(in the rows, 128 means zero)
Known rows, with every step that occurs:
U Y: [142 130 157 135 131 130 146 161 121 113 131 118 150 109 144 157 111 144
 138 137 140 130 126 131 131 117 115 133 116 120]
K T: [115 118 124 129 144 139 108 155 134 126 125 139 124 128 152 126 119 133
 143 149 129 113 133 128 124 118 114  98 135 109]
T K C E: [ 94 141 106 165 116 120 105 136 181 118 111 130 113 158  71 110 126 137
 104 166 168 141  88  99 164  92 160 110 168 162]
E C K: [116 156 135 155 161 124 117 102 180 127  71 153 126 129  95 125 121 120
 113 152 152 118 110 116 123 100 162 116 151 152]
B S Y U: [195 137 131 138 111  93 100 202  53 101 135  85 161  79 172 125 133 174
 146 143  90 136  79 118 101 144  73 175  95 117]
T K L E: [102 154 123 152 117 119 104  83 188 106 124 112 116 160  89  95 117 131
  92 161 135 146 100  88 170  96 126 116 162 170]
G K U Y: [152 120 126 151 133 141 107 199 152  82 148  68 174 128 130 130  76 155
 169 168 150 150  91 135  89  63  64  95 153 121]
S Y: [160 130 125 128 127 112 121 150 106 120 131 108 143 102 147 130 125 150
 137 132 120 133 112 117 115 134  93 155 103 128]
L K C: [ 82 161  95 147 152 107 119 129 172 119 111 118 154 121  94 110 134 129
  98 141 166 121 100 103 122 101 133  98 159 147]
Y S B: [143  70 121 138 109 124 125 178  79 144 133 139 151  85 130 152 116 171
 130 106 116 152 139 103 126 175 106 152 144 125]
L H: [130 132 128 133 123 151 108  90 125 139 132 132 130 149 128 113 129 133
 106 121 137 138 134 139 135 135 128 126 148 130]
G K C E: [ 98 152  96 165 125 127  97 137 183  96 100 111 137 173  74  94 119 163
  86 159 182 152  81 101 146  80 144  74 193 151]
S Y U K: [131 136 149 117 146  89 117 203  88  91 115  66 160  77 149 123 119 173
 156 175 125 130  74 109  91  81 112 166 100 172]
B S Y: [198 127 111 134 106 108 109 168  84 119 130 119 140  95 157 136 129 168
 126 129 104 135 106 113 111 160  73 166 106 112]
G K: [121 122 109 130 131 129 114 137 148 111 119 100 135 146 127 109 115 144
 133 142 139 141  99 117 104  95 113  91 148 151]
U K L H Q: [ 97 159 141 127 140 125 121  69 180 115 117 103 106 156 102  83 131 160
  71 140 164 145 165 136 173  83 136 121 171 164]
K L E C: [115 182 146 165 135 112 117  61 193 100 106 147 143 152  82 117 115 138
  54 155 153 145 116  95 167 128 142 112 180 148]
Y U K L H: [ 90 165 154 128 140 112 106 120 132  95 120  73 132 132 121  86 130 169
 107 169 140 136  95 118 143  69 135 132 173 184]
B S Y U K C: [146 147 131 135 122  69  95 233  87  81 110  72 166  63 137 131 129 197
 128 179 137 131  56 105  99 105  93 157 128 159]
H L: [127 137 148 120 143 121 149  87 134 141 126 153 119 146 112 120 124 127
 124 130 144 141 145 138 144 135 138 124 119 136]
T K: [118 113 118 131 121 123 121 137 147 134 129 119 111 130 124 124 120 121
 150 149 124 130 106 115 123 106 129 127 124 161]
C K: [115 146 122 139 150 137 111 116 157 128  86 126 115 137 107 107 130 120
 128 136 140 116 115 122 133  91 145 121 137 139]
B S Y U K: [170 134 137 121 124  84 105 222  66  91 113  77 158  71 160 129 123 192
 145 172 110 133  69 107  88 108  93 175 102 154]
U Y S B: [157  73 150 146 114 125 143 212  72 129 134 129 173  66 148 179  97 187
 142 116 127 153 136 106 130 162  94 157 132 118]
E C: [129 139 142 145 140 116 132 114 152 128 111 156 139 122 117 147 119 129
 113 143 141 129 123 121 120 139 146 123 142 140]
B S: [167 125 115 134 105 124 115 145 107 127 126 139 125 121 140 135 132 146
 118 125 114 130 122 125 125 155 109 138 130 111]
S B: [128  95 131 129 120 127 111 148 113 138 114 156 137 103 127 129 122 145
 131 115 134 127 130 120 133 155 102 141 127 124]
Y S: [143 104 118 137 118 125 141 159  92 134 146 110 142 110 133 150 122 154
 129 120 110 152 136 112 122 147 132 141 145 129]
Y U K L: [ 89 161 153 123 145  89 127 159 134  83 116  70 131 111 122 101 128 165
 130 177 131 127  90 108 135  62 135 134 152 182]

Rows:
[114 181 159 161 175 129 119  31 204 130  59 186 136 170  52 107 108 117
  68 160 183 144 121 115 158 112 181 105 153 157] : H L E C K
[162  87 132 171 133 145 101 228 111 115 121 103 179  76 110 152  79 172
 167 142 140 149 117 115 115 104  74 150 159 107] : C K U Y S B
[155 141 144 133 134  96 112 183  75 101 136  73 162  87 162 118 129 156
 157 146 106 133  87 121 104 118  92 164  93 135] : S Y U
[108 166 138 151 141  86 102 202 122  77  96  74 164 104  96 107 125 192
 109 192 169 140  55  94 132  68 144 148 143 172] : S Y U K C E
[105 139 120 138 119 107 124 114 171 118 134 105  95 140 117 104 126 133
 134 156 121 133 106 102 152  91 117 122 151 172] : T K L
[103 145 131 158 177 136  97 129 185 126  68 164 123 130 118 123 113 126
 129 172 152 102 115 118 120  89 149  85 157 132] : E C K T
[159 126 146 150 129 140 121 189 133 100 158  95 168 111 129 151  89 138
 165 154 140 137 119 145 111  96  80 133 133  97] : K U Y
[136 146 119 155 154 132 122 180 156  99 142  90 186 112 117 131  89 134
 152 158 151 131 104 123  95  73  84 121 137 112] : L K U Y
[104 166 137 168 129 106 110  68 212 106 108 140 126 156  78 114 109 131
  76 176 147 149  96  82 162 105 143 110 175 182] : T K L E C
[113 157 114 146 130 135 103  59 187 108 131  85 114 184 114  60 127 158
  77 125 155 162 149 137 162  85 100  83 186 150] : G K L H Q
[ 87 187 170 155 154  87 113 114 176  73  90 105 161 127  84 110 110 163
  74 198 157 143  78  88 143  76 162 122 176 192] : Y U K L E C
[134 109 105 145 119 134  97 164 158 121 156  96 129 134 111 119  99 114
 176 167 125 138  99 130 103  86  93 127 140 138] : T K U
[174  68 137 160 112 136 119 240  84 115 162 106 191  68 133 172  77 180
 166 134 128 161 130 120 111 142  58 157 150  95] : K U Y S B
[150  89 112 165 137 130 120 230 108 115 148 100 209  70 119 153  76 177
 154 137 138 154 113  99  93 119  62 145 153 109] : L K U Y S B
[122 169 151 127 139  96  99 143 109  86 123  53 147 106 141  86 126 192
 116 175 132 142  80 106 128  73 100 159 148 183] : S Y U K L H
[136 156 139 147 170 126 144 139 163 115 139 115 175 130 101 122  85 133
 149 162 166 144 121 134 110  81  92 117 127 119] : H L K U Y
[ 91 178 153 150 147 102 121  80 207  91  86 139 142 142  69 121 106 157
  53 185 170 142 105  84 155  92 163 112 185 186] : U K L E C
[160 160 138 129 121  68 108 198  91  75 117  62 143  78 152 110 129 206
 129 178 108 134  69  93 118  95  81 171 129 165] : B S Y U K L
[158 122 132 123 140  95  87 248  71  90 110  87 154  72 182 127 115 198
 162 193 109 117  73 108  84  98  79 145 109 135] : B S Y U K T
[159 145 145 200 151 143 105 164 165  94 111 110 200 117  74 160  67 154
 109 174 160 164 104 103 119  93 128 128 184 121] : L E C K U Y S
[ 97 134 102 144 130 114 105 149 170 101 117  96 142 137 106 111 120 150
 115 150 166 141  88 116 115  92 113  70 175 155] : G K C
[ 78 163 141 152 142 101 107 181 145  84  93  94 149 130  77 106 127 169
 101 188 177 135  70 106 145  62 180 121 167 172] : Y U K C E
[131 177 146 175 173 138  94  58 214 117  87 162 153 170  37 101  88 112
  94 177 183 151 114 129 139  93 145 105 170 134] : H L E C K U
[ 82 188 110 160 162 112 134  76 191 125  92 157 139 174  45  85 129 142
  66 152 199 146 108 102 168  99 173  95 168 150] : H L K C E
